What can hang from each mark:
danak: mugiz nira
dofe: pevu raret
faba: danak dipem feluf kilug muver raret
siga: faba
nira: danak pevu
nemeg: dipem siga
muver: faba
kilug: nemeg
dipem: faba nemeg
pevu: dofe faba nemeg nira
mugiz: raret
raret: dofe faba mugiz

Each row was made from one small tree. The marks that hang from a mark follow it in brackets, in alphabetical order. Every link used is in the known rows. Write each row's tree.
In the rows, 128 means zero.
Known rows:
kilug[nemeg]: [107 149 146 115 146 122 151 121 101 123 114 121  98 157 113 127 136 109
 130 145  71 130 160 144 129 149 130 110  89 108 117 136  85 146  91 110
 126 119 145 104 130]
faba[dipem kilug muver]: [108 113 135  85 111 109 128 111 156 123 137 111 137 216  93  90 176 136
 110 166  78 149 187 113 155 162 101 137  95 148 165 111  61 152  99 129
 106 125 184 114 141]
faba[dipem feluf]: [122 124 149 103 126 130 147 118 122 121 154 111 154 204 113 133 170 118
 112 149  91 162 190 153 135 129 106 128  95 133 141 126  60 141  90 135
 106  99 191 132 156]
dipem[faba[danak[mugiz nira] feluf]]: [153 127 152 111 169  85 108  83 105  78 119 121 131 188 130 128 123 126
  87 127 143 187 181 138 121 110 132 127  90 101 131 114  26 110 101 184
  77 122 172 142 147]
muver[faba[raret[mugiz]]]: [105 109 134 100 180 112 128  99 109 135 115 103 117 184 142 143 123 126
 120 138 116 162 194 133 171 130  97 115  78 147 165  87  79 113 123 118
 100 151 164 131 116]
muver[faba[danak[nira] raret[mugiz]]]: [124 103 133 108 183  78  98  90 102 116  98 114 116 186 150 144 109 119
 110 114 143 176 208 128 177  96  96 140  78 146 182  68  62  87 120 136
  73 154 168 131 111]
danak[nira[pevu[dofe nemeg]]]: [116 176 112 128 135 135  73 114  96 101 115 122  94 185 124 106 141 113
 130 126  58 145 120 171 134 160 117  88 102 146 133 128  52 146  94 121
 111 108 167  63 118]
muver[faba[feluf raret]]: [112 121 141 105 159  90 126 114 102 116 130 105 144 175 130 143 139 127
 131 126  97 179 218 140 140 139  98 138  85 135 159  91  68  98 104 117
 105 118 188 127 134]
raret[faba[feluf muver] mugiz]: [ 91 114 165 121 148 111 146 106 126 114 134 125 145 175 126 130 145 117
  97 153 109 183 200 127 139 126 118 105  71 183 173 132  43 128 134 160
  83 163 160 114 119]
faba[feluf raret]: [124 126 160 104 142  97 118 110 113 107 134 110 152 182 116 144 138 132
 114 133  83 182 184 155 124 151 118 125  97 125 154 114  74 115 100 124
 104 107 179 126 138]
danak[mugiz[raret[dofe faba[dipem]]]]: [107  81 145  94 186 160 160 102 118 121 167 134 130 188 155 132 141 107
 132 130 118 172 159 155 167 131 105  78  97 141 123 114  49 152 105 151
  84 156 140 135 120]
raret[dofe mugiz]: [108 117 147  97 189 146 143  96 107 128 142  97 112 164 143 141 122 129
 121 129 106 141 157 133 155 121 107  95  83 158 146 123  74 149 111 142
  76 177 132 134 100]
kilug[nemeg[dipem[faba]]]: [111 119 153 121 165 126 130 121  97 112 103 136 103 145  99 132 123 134
 112 142  95 134 165 143 121 157 147 107  85 118  84 139  50 156  78 115
 123 139 117 107 152]
raret[faba[muver] mugiz]: [ 90 104 151 125 156 125 149 105 128 138 126 126 121 172 123 125 141 111
 102 162 105 159 173 121 160 131 122  95  65 180 168 115  59 147 142 153
  89 169 131 111 110]
dipem[nemeg[siga]]: [117 108 124 100 160 145 149 100 109 145 150 112  96 178 125 140 122 134
 141 165 102 135 153 135 136 139 145  84  58 146 139 107  60 150  94 156
 126  92 142 105 131]
dipem[faba[feluf raret] nemeg]: [119  70 163 105 168 107 124  66  98  91 153 124 144 183 108 141 106 167
 135 153 107 163 189 158 115 184 132 140  88 111 143 106  55 125  92 172
 107 117 171 133 158]
nemeg[dipem[faba[danak[mugiz]]] siga]: [145  98 145  95 184 120 120 110 112 126 101 134 108 179 134 138 130 131
  89 149 157 178 174 123 139 113 156  62  52 135 117 119   6 147  91 154
 113 134 106 145 135]
siga[faba[dipem[nemeg] feluf raret]]: [104  88 132 100 126 107 131  82 113 104 144 128 162 218 104 142 145 153
 138 141 101 181 197 146 132 180 100 143 110 133 140 119  44 101  90 149
 119  99 218 138 156]
danak[mugiz[raret]]: [125 133 153  99 168 131 151 105 115 123 132 115 119 187 148 140 119 113
 124 151 105 175 154 144 146 116 134  73  84  93 126 116  83 143 106 138
 120 113 151 120 150]
nira[danak[mugiz]]: [130 155 138  91 157 130 137 120 130 133 108 113  91 177 130 115 125 115
  91 152 113 166 135 151 129 127 150  84  71 109 131 145  74 140  95 141
 136 126 149 138 144]
pevu[faba[raret[mugiz]] nira]: [124 126 142 100 170 117 112 103  85 110 135 121 137 194 143 104 142 128
  90 154  82 174 119 181 142 150 110  90  81 140 148 113  94 124 126 113
  64 140 155 123 149]
faba[danak[nira] dipem muver]: [134 104 136 109 116  85 105 120 138 119 116 124 142 211 124 105 161 114
  99 147  99 160 197 126 153 117 105 135  79 139 174  84  38 114  99 158
  88 111 178 109 141]
danak[mugiz[raret] nira[pevu]]: [129 147 119  91 170 101 105 112  99  95 101 113 121 182 143 145 114  99
 113 130 106 187 141 147 146 123 138  74  96 117 137 107  63 138 103 135
 110 120 166  93 143]
raret[faba[dipem feluf kilug] mugiz]: [ 95 101 144 102 147 139 141  88 137 103 154 125 144 202  98 125 157 137
  97 144 122 177 197 136 165 133 100 143 106 189 157 142  52 152 122 138
  75 158 181 138 124]
nira[danak[mugiz[raret]] pevu[dofe]]: [114 155 127  72 174 149 108 106 114 104 116 114 100 171 153 143 122 113
 124 147 100 181 121 185 144 157 159  62  86 117 140 147  38 130 102 133
 141 136 158 111 137]
faba[dipem raret]: [124  99 139  98 136 121 116 117 123 127 133 119 147 211 109 124 159 126
 118 151  87 164 165 161 160 159 105 125 104 124 150 100  81 142  99 118
 111 100 173 132 140]
muver[faba]: [104 137 124 117 161 127 160 122 100 153 135 101 106 163 125 128 136 114
 126 143  95 136 185 123 151 123 104 118  71 131 134  90  82 141 102 115
 119 124 154 122 133]
danak[nira[pevu[faba[muver]]]]: [125 158 105 106 143  79  89 136  85 108 100 132 132 174 119  98 157 101
  98 151  71 162 137 141 127 171 132  83  72 159 165  96  48 128 107 126
  94 127 170  72 130]
dofe[pevu raret[faba mugiz]]: [101 101 104 163 163 144 133 112  86 112 122 123  96 175 148 113 136  74
  85 176 105 155 140 128 175  70 132  80  90 156 138 135  81 144 160 131
 104 117 100 140 101]
danak[mugiz nira[pevu[dofe faba]]]: [129 190 104 107 161 113  78 107  88  99 102 118 105 188 156  91 154  96
 103 127  85 163  73 171 136 172 124  62  98 139 136 115  46 127 110 132
  93 126 184  81 124]
nira[danak pevu]: [121 147 111  88 156 135 121 134 102 120 112 112 109 151 100 136 126 108
 101 160  91 159 148 163 135 157 155 102  69 140 144 139  65 155  91 117
 145 135 136 127 135]
siga[faba[feluf]]: [109 154 132 121 132 123 157 115 102 115 142 107 137 166  97 146 150 136
 110 136  98 175 189 121 120 146 113 116  99 128 123 138  56 117 106 118
 124 117 182 135 144]
nemeg[dipem[faba[raret[mugiz]]]]: [119  78 163 106 183 118  93  95 113 111 103 129 131 179 112 144 110 153
  90 144 131 168 170 143 146 147 131 105  83 145 133 110  50 147 108 130
  97 172 122 138 136]
raret[faba]: [101 123 140 139 154 142 162 114 100 140 143 118 110 152 104 122 137 107
 105 149  93 149 147 145 150 142 128 110  80 145 122 116  85 169 122 132
 110 132 127 124 121]
dofe[raret]: [117 123 132 133 138 131 137 126  91 123 133  93 110 179 131 117 144  90
 109 166  78 140 142 132 136 116 114  92  91 115 128 129 100 135 123 125
 120  93 135 135 141]
dofe[pevu[faba nemeg]]: [120 154 108 140 139 148 122 134  76 120 133 159  93 186 126  82 152 117
 110 176  64 150 129 163 128 126 133  67  79 114 122 122  78 149  94 108
 115  81 137 101 125]
nemeg[siga[faba]]: [120 150 110 107 151 150 153 124 108 145 137 111 110 170 103 145 151 130
 115 150 110 161 164 105 139 150 133  72  80 136 125 117  45 128 115 105
 139 109 148 133 121]
pevu[faba[danak muver] nemeg[dipem]]: [108 121 159 122 122  98  99 144 102 129 101 165 117 189 131  89 149 122
 100 166  80 167 182 147 116 143 110  70  43 141 148 123  32 125  78 142
  98 130 132  79 137]
muver[faba[danak raret]]: [122  97 135 106 164  90 131 112  95 132 119 108 118 173 134 138 125 124
 123 130 112 167 212 133 163 133 102 142  69 121 166  78  64 107 107 125
 105 132 158 144 117]
siga[faba[danak dipem kilug muver]]: [105 108 122  89 107  94 132 104 139 119 130 124 144 212  83 110 177 144
 101 152 109 170 219  90 159 165  94 149  97 143 167 118  29 119 109 134
 104 133 186 140 135]
muver[faba[feluf]]: [108 142 133 113 154 114 158 119 101 129 145 101 125 167 128 139 147 118
 125 135  96 158 208 130 134 121 104 127  77 137 142 105  65 119  99 124
 110 121 181 122 143]
muver[faba[dipem raret[dofe]]]: [109  86 122  83 179 121 124 113 105 135 151 111 139 190 146 126 153 125
 146 114  98 151 198 141 173 151  74 130  94 153 154  75  60 119  93 111
  87 144 168 137 118]
danak[mugiz nira]: [140 164 128 115 153 103 117 107 121 114  98 108 103 196 136 108 124 109
  99 130 105 165 132 132 137 108 123  95  93 117 128 112  78 133 101 142
 103 111 171 108 138]
faba[danak kilug]: [122 121 137  98 147 106 139  97 121 118 133 102 110 172  97 123 130 140
 103 145 103 153 183 123 152 139 122 144  83 121 158 121  74 149  99 139
  95 131 150 139 125]
danak[mugiz[raret[dofe[pevu]]]]: [128 115 117 103 197 136 141 104 102 109 138 117 108 177 174 130 114 112
 124 137 101 179 153 140 156  95 133  64  90 109 132 110  61 140  99 138
  98 123 123 122 111]
mugiz[raret[dofe[pevu[faba]]]]: [120 115 115 114 196 154 138 115  68 111 161 133 117 154 157 122 134 121
 135 147  84 158 137 157 146 126 135  72  84 121 134  99  70 132 101 119
  84 120 119 118 116]
faba[raret]: [124 123 145 111 148 110 118 111 112 131 123 106 130 177 114 129 133 127
 115 141  82 163 161 152 143 159 121 115  93 118 150 103  89 135 105 118
 114 115 153 127 129]
dipem[faba nemeg[siga]]: [124  84 131 100 179 157 149  83 102 131 162 125 103 173 108 135 116 156
 132 175 119 128 159 134 128 164 162  93  63 126 123 100  42 160  96 168
 129 107 127 126 140]

Which tree is each row?
[121 123 157 101 169 131 126 122  97  98 118 142 124 152 110 153 144 143
 116 138 114 162 199 140  99 145 158  81  78 143 102 149   9 126  76 109
 123 126 128 106 148]  kilug[nemeg[dipem[faba[feluf]] siga]]
[123 109 136 102 143 128 138 125  92 132 146 130 137 200 117 110 176 113
 105 167 107 152 150 162 150 143 111 115  77 120 147 106  57 135  98 138
  90 108 160 139 140]  pevu[faba[danak dipem]]
[118 181 141 102 140 161 105 114 123 109 131 130  76 199 156  74 139 126
 100 146  64 155  99 198 119 135 124  68  83 107 115 173  65 132  96 133
 117 115 159 105 158]  pevu[dofe nemeg nira[danak[mugiz]]]
[141 176  99  98 163  92  96 122  80 103  93 124 111 190 142  99 146  88
  93 136  96 176 103 155 130 151 129  65  85 137 134 110  62 140 102 133
  97 126 175  95 131]  danak[mugiz nira[pevu[faba]]]
[101 148 138 148 119 163 103 111  96 115 141 115  85 193 150  91 152 105
 131 159  52 124 123 156 134 131 103  70 101 112 122 147  83 125 119 127
 123  84 146 100 131]  pevu[dofe[raret] nemeg]
[ 97 125 130 164 144 162 130 110  82 113 163  99 104 166 153  86 162  84
  98 144  46 137  94 174 145 129 104  89  99 152 114 144  83 138 152 123
  89 107 122 118 153]  pevu[dofe[raret[faba]] nira]
[112  90 147  98 160 118 143  54 112  87 166 114 123 176  86 123 114 180
 124 153 112 145 189 131 114 180 140 155  96 121 134 124  57 152  87 177
  99 125 173 132 157]  dipem[faba[feluf kilug] nemeg]
[128 119 142  97 183 125 116 109  75 119 144 121 132 165 141 110 142 134
 129 127  77 156 134 165 134 183 110  91  88 138 150  94  74 124 100 118
  78 146 144 121 113]  pevu[faba[raret[dofe]]]
[109  63 146  95 123 101 137  99 135 131 140 125 134 213 123 114 143 131
 132 176  99 141 199 136 148 144 112 136  55 135 172  97  34 135  88 194
 104 110 172 114 144]  faba[danak dipem[nemeg] muver]
[108 142 133 132 155 159 108  99  69 101 153 105 109 194 177  82 167 100
 101 168  63 133  73 176 141 128 100  66  92 142 131 142  89 110 151 121
  73 120 151 116 149]  pevu[dofe[raret[mugiz]] faba nira]
[124 148 135  98 148 161 105 151 112 129 118 147  86 172 123 111 135 133
  91 150  83 169 154 176 111 112 147  52  51 158 112 156  48 145  69  92
 137 108 112 100 167]  pevu[nemeg[dipem siga] nira[danak]]
[114 106 140 113 162 101 124  95 102 113 112 115 135 185 116 160 125 138
 100 134 135 191 190 118 165 141 107 122  87 130 164 114  51 100 133 134
  99 159 154 157 108]  siga[faba[danak raret[mugiz]]]
[111  64 112  82 164 132 154 102 108 150 159 125 113 201 140 143 146 128
 151 158 136 141 214 129 167 116 112 115  50 155 156  84  25 128  84 165
 120 100 166 133 133]  muver[faba[danak dipem[nemeg[siga]]]]
[ 92 107 148 124 171 128 150 116 110 132 149 121 119 146 127 108 143 115
 122 132  79 147 173 125 141 156 112  99  71 178 153 108  48 148 117 151
  84 171 118 110 100]  raret[dofe faba[muver]]
[107 142 110  94 133 155 157 131 110 128 131 135 116 187  99 143 183 120
 127 146 102 147 178 118 143 157 126  82 106 134 114 141  29 119  99  87
 142 109 165 118 125]  kilug[nemeg[siga[faba[dipem]]]]
[156 127 140 109 158  61  86  96 119 100  84 115 119 205 149 119 114 112
  93 114 124 192 155 145 149 121 120 114  88 105 159  93  64 104 103 156
  88 116 168 125 124]  faba[danak[mugiz nira] raret]
[100  84 145 116 151 165 164 118 112 131 170 131 138 178 109 139 146 111
 126 161 100 165 170 161 167 132 120 108  97 137 127 107  67 161 117 130
 110 118 145 132 147]  mugiz[raret[faba[dipem]]]
[111 126 130 118 127  95 142 116 110 133 116 119 131 175 104 130 151 127
 102 152 100 170 201  95 140 148 112 116  69 128 157 111  32 107 114 147
 115 134 157 133 130]  siga[faba[danak muver]]
[137 167 101 103 159  85 100 115 100 105  90 105 114 187 130 119 127  90
  93 129 101 172 126 140 140 127 129  87  88 134 135 118  64 148  98 136
 104 122 164 101 127]  danak[mugiz nira[pevu]]
[141  75 156  86 209 102 110  79  98  98 132 121 134 179 144 130 107 143
 113 115 139 176 173 146 149 161 118 107  85 104 141 104  35 124  99 169
  75 170 125 167 104]  dipem[faba[danak[mugiz] raret[dofe]]]
[118 140 138 109 136 109 134 129  92 128 146 123 137 185 134  76 165 116
  92 170  54 157 124 156 116 160 115  87  59 135 144 109  74 131 111 127
  82 116 152  97 165]  pevu[faba[muver] nira]
[108 162 141 128 134 163 117 108 103 120 160 118  97 188 136  89 152 135
 125 142  39 137 116 185 127 148  98  89  88 122 116 142  79 152 101 118
  98  98 154  90 151]  pevu[dofe nemeg nira]
[124 172 104 122 150 124  87 104  98 106 112  98 108 170 126 122 142 108
 115 121  64 145 115 161 143 160 124 104 102 154 145 112  56 140 105 123
 104 121 166  81 122]  danak[nira[pevu[dofe]]]
[115 107 149 104 161  75 125 108  98 112 130 112 149 173 138 151 133 124
 120 122 116 187 236 139 142 128  97 150  70 128 171  90  51  84  99 136
  94 123 180 144 126]  muver[faba[danak feluf raret]]
[110  77 140  80 129  95 112  66 137  88 152 122 155 227 102 118 141 167
 134 140  97 171 199 149 138 179 102 168 111 139 168 120  64 132  82 155
  97 103 220 122 149]  faba[dipem[nemeg] feluf kilug raret]
[108 160 117 105 149 141 158 128  96 125 123 127  99 154 103 147 154 120
 128 138 103 149 172 108 127 163 138  70  87 126 111 144  44 119 107  81
 144 113 146 111 115]  kilug[nemeg[siga[faba]]]
[109  82 160 111 150 104 141  77 114 101 153 128 141 184 110 121 123 160
 129 171  97 150 199 131 103 171 137 130  68 126 148 115  30 130  94 197
 108 122 168 110 160]  dipem[faba[feluf muver] nemeg]
[123  91 156  90 202 115 105  90  83 110 134 129 136 175 158 133 130 135
 114 122 124 170 159 159 159 151 104  97  71 144 175 100  57 105 114 151
  48 184 133 144  91]  pevu[faba[danak raret[dofe mugiz]]]
[122  83 160 113 154  89  88 114 122 119  98 134 145 179 105 118 128 149
  99 149  96 170 187 132 131 174 135 110  76 136 146  95  38 133 100 134
 111 143 125 114 151]  nemeg[dipem[faba[muver raret]]]
[119 136 142 117 140 129 103 124  83 121 131 152 122 194 118  99 149 131
 123 161  66 162 142 176 123 179 111  77  86 111 138 107  90 126  97 109
 104 101 157 100 128]  pevu[faba[raret] nemeg]
[ 87  61 128 118 173 163 164  90 105 135 178 126 117 175 126 114 130 125
 147 139  96 125 155 155 156 157 103 122  81 177 133 112  53 167  90 180
  90 143 141 126 119]  raret[dofe faba[dipem[nemeg]]]
[104 115 151 120 170 137 165 109 112 127 140 130 109 171 137 138 120 102
 115 147 114 179 153 148 153 122 133  71  84 118 121 116  72 150 125 148
 110 132 135 120 134]  danak[mugiz[raret[faba]]]
[110 101 104  84 151 115 123  73 119 115 139 122 111 189  92 134 122 176
 131 141 116 170 178 104 141 201 135 110  97 145 156 110  51 119 109 124
 127 113 170 125 121]  dipem[nemeg[siga[faba[kilug raret]]]]
[ 91  55 126  91 171 118 131  76 121 130 134 123 125 224 145 142 123 140
 148 156 126 147 197 143 180 135  89 134  79 158 162  82  66 120 100 155
 101 137 191 129 135]  muver[faba[dipem[nemeg] raret[mugiz]]]
[118 165 135 108 147 163 124 110 117 118 147 101  95 162 132  96 146 131
 101 144  57 148 107 192 128 147 133 110  81 134 128 146  74 133 104 115
 118 118 148 124 164]  pevu[dofe nira[danak]]
[128 132  93 149 147 136 121 132  62 114 126 124 104 180 148  84 159  76
  96 185  71 145 113 140 139 105 132  68  93 112 128 125  90 124 127 110
 112  71 125 125 131]  dofe[pevu[faba] raret]
[ 98  72 111  93 150 157 154  85 137 131 169 137 109 197  96 111 152 142
 127 163 113 141 169 130 162 163 132 115  81 184 146 116  44 170 104 152
 113 112 154 119 125]  raret[faba[dipem[nemeg[siga]] kilug]]
[112 132 120 108 137 110 144  95 112 116 130 107 113 164  82 131 139 147
  96 136 112 166 185  98 153 158 112 141  99 122 145 128  54 132 108 122
 112 136 160 148 126]  siga[faba[danak kilug]]
[124 134 118 109 156 131 152 115  98 138 133 114 116 168 105 157 152 128
 109 145 131 167 183 108 147 135 131  89  73 131 142 116  27 115 117 122
 130 113 140 146 113]  nemeg[siga[faba[danak]]]
[146 129 145  97 132  84 108 104 127  95 118 121 146 226 140 122 151 108
  91 124 126 195 187 146 140  87 102 129  95 121 149 115  35 108  88 168
  80  98 209 130 149]  faba[danak[mugiz nira] dipem feluf]
[107  81 111 166 136 101 127 129  93 115 117 132 113 174 144  95 153  69
  89 176  88 163 176 122 159  86 128  98  71 144 164 120  48 119 150 153
  99  99 100 128 104]  dofe[pevu raret[faba[danak muver]]]
[ 95  90 155 126 159 104 148 105 121 130 121 132 124 168 127 130 131 111
  90 159 125 170 195 125 168 120 121 106  53 168 179 117  36 132 139 174
  78 177 124 128 104]  raret[faba[danak muver] mugiz]
[133 113 154  89 134 100 135 112 130 112 132 118 150 222 138 130 160 110
  97 140 126 190 192 154 144 106 102 118  87 116 147 130  35 125  88 166
  96 109 197 147 146]  faba[danak[mugiz] dipem feluf]
[ 85 134 155 110 127  88 142 105 127  88 128 141 129 156  95 106 154 123
 112 135  79 165 214 118 115 175 126 130  96 157 159 153  45 125 109 126
  97 153 169  87 121]  raret[faba[feluf kilug[nemeg] muver]]
[119 130 154  99 156 103 156 100 104  97 132 123 145 184 135 170 123 127
 112 129 137 216 210 124 130 118 119  97  91  88 134 132  28  88 108 155
 109 124 185 147 147]  siga[faba[danak[mugiz[raret]] feluf]]
[112 126 144 111 158  98 154 115  98 125 143 105 131 167 132 148 141 120
 120 130 114 166 236 132 142 108 101 145  62 130 155 103  46 102  95 142
  93 126 174 140 132]  muver[faba[danak feluf]]
[112  58 153  98 190 129 120  56 106 104 134 128 120 192 118 142  87 166
 127 165 128 150 162 146 147 165 136 123  84 125 143  99  63 146 112 179
  99 153 146 140 136]  dipem[faba[raret[mugiz]] nemeg]
[121  99 142 102 127  93 119 111 108 102 136 126 177 210 104 149 167 137
 112 129 122 205 223 138 145 154  93 151 106 122 162 120  30  87 105 128
 108 112 201 164 138]  siga[faba[danak dipem feluf raret]]
[110 124 109 154 139 148 110 119  90 103 121 133  91 207 152 105 133  92
 104 186  91 150 149 133 156  65 116  61  98 119 132 151  85 134 126 119
 113  88 119 122 112]  dofe[pevu[nemeg] raret[mugiz]]
[106 174  96 106 140 171 109 122  94 121 135 133  98 181 115 137 169 132
 137 145  77 156 144 143 139 185 122  43  92 155 127 147  16 135 110  97
 146 111 155  85 101]  nira[pevu[dofe nemeg[siga[faba]]]]
[109 132 148 105 152 108 123  93 109 101 123 117 157 188 112 162 136 145
 105 129 122 202 196 127 142 150 106 114 110 143 156 132  55  93 126 123
 105 149 190 144 123]  siga[faba[feluf raret[mugiz]]]
[121  82 158  78 134 101 135 114 140 121 128 132 155 228 153 130 149 109
 116 165 120 186 200 134 162 113 111  91  71 102 168  99  32 116  99 171
 105 117 173 123 151]  faba[danak[mugiz[raret]] dipem muver]
[109  93 144 103 130 128 148  94 119 116 161 119 142 208 115 131 143 138
 136 156  91 149 182 159 130 139 108 139  86 135 140 124  58 146  75 171
 114  89 200 119 163]  faba[dipem[nemeg] feluf]
[ 98  90 109 118 192 152 148  90 102 102 163 128 106 142 122 121 118 132
 125 129  94 166 174 132 167 128 139 107 102 154 144 112  65 160 118 119
  81 145 106 125  96]  mugiz[raret[dofe[pevu] faba[kilug]]]
[111  93 138 155 147 127 144 119  79 122 137 114 108 159 131 119 138  76
  97 156 102 152 161 137 153 105 121 105  78 137 138 128  72 133 138 148
 100 117 108 150 123]  dofe[raret[faba[danak]]]
[118  80 165 117 153  95 114 117 117 122 106 128 131 168 106 124 128 140
  88 156 117 160 200 123 132 137 136 117  52 136 141 105  18 139  92 159
 100 153 110 125 150]  nemeg[dipem[faba[danak muver]]]
[103 146 120 105 122 102 140 103 133 120 123 112 121 185  79 107 152 151
 103 150  91 160 190  80 138 178 111 126 100 137 156 120  58 129 116 120
 118 141 172 112 134]  siga[faba[kilug muver]]
[120  88 124  90 146 155 146 100 123 145 159 121 113 210 122 133 146 135
 140 174 106 135 160 146 149 137 133  94  71 151 141 108  49 156  88 155
 132  79 162 119 140]  faba[dipem[nemeg[siga]]]
[124 139 135 117 141 145 111 144 105 133 128 139 105 185 131 109 146 129
 101 146  71 161 154 161 115 110 122  51  58 158 104 139  50 156  81  94
 111  96 112  84 158]  pevu[nemeg[dipem siga] nira]
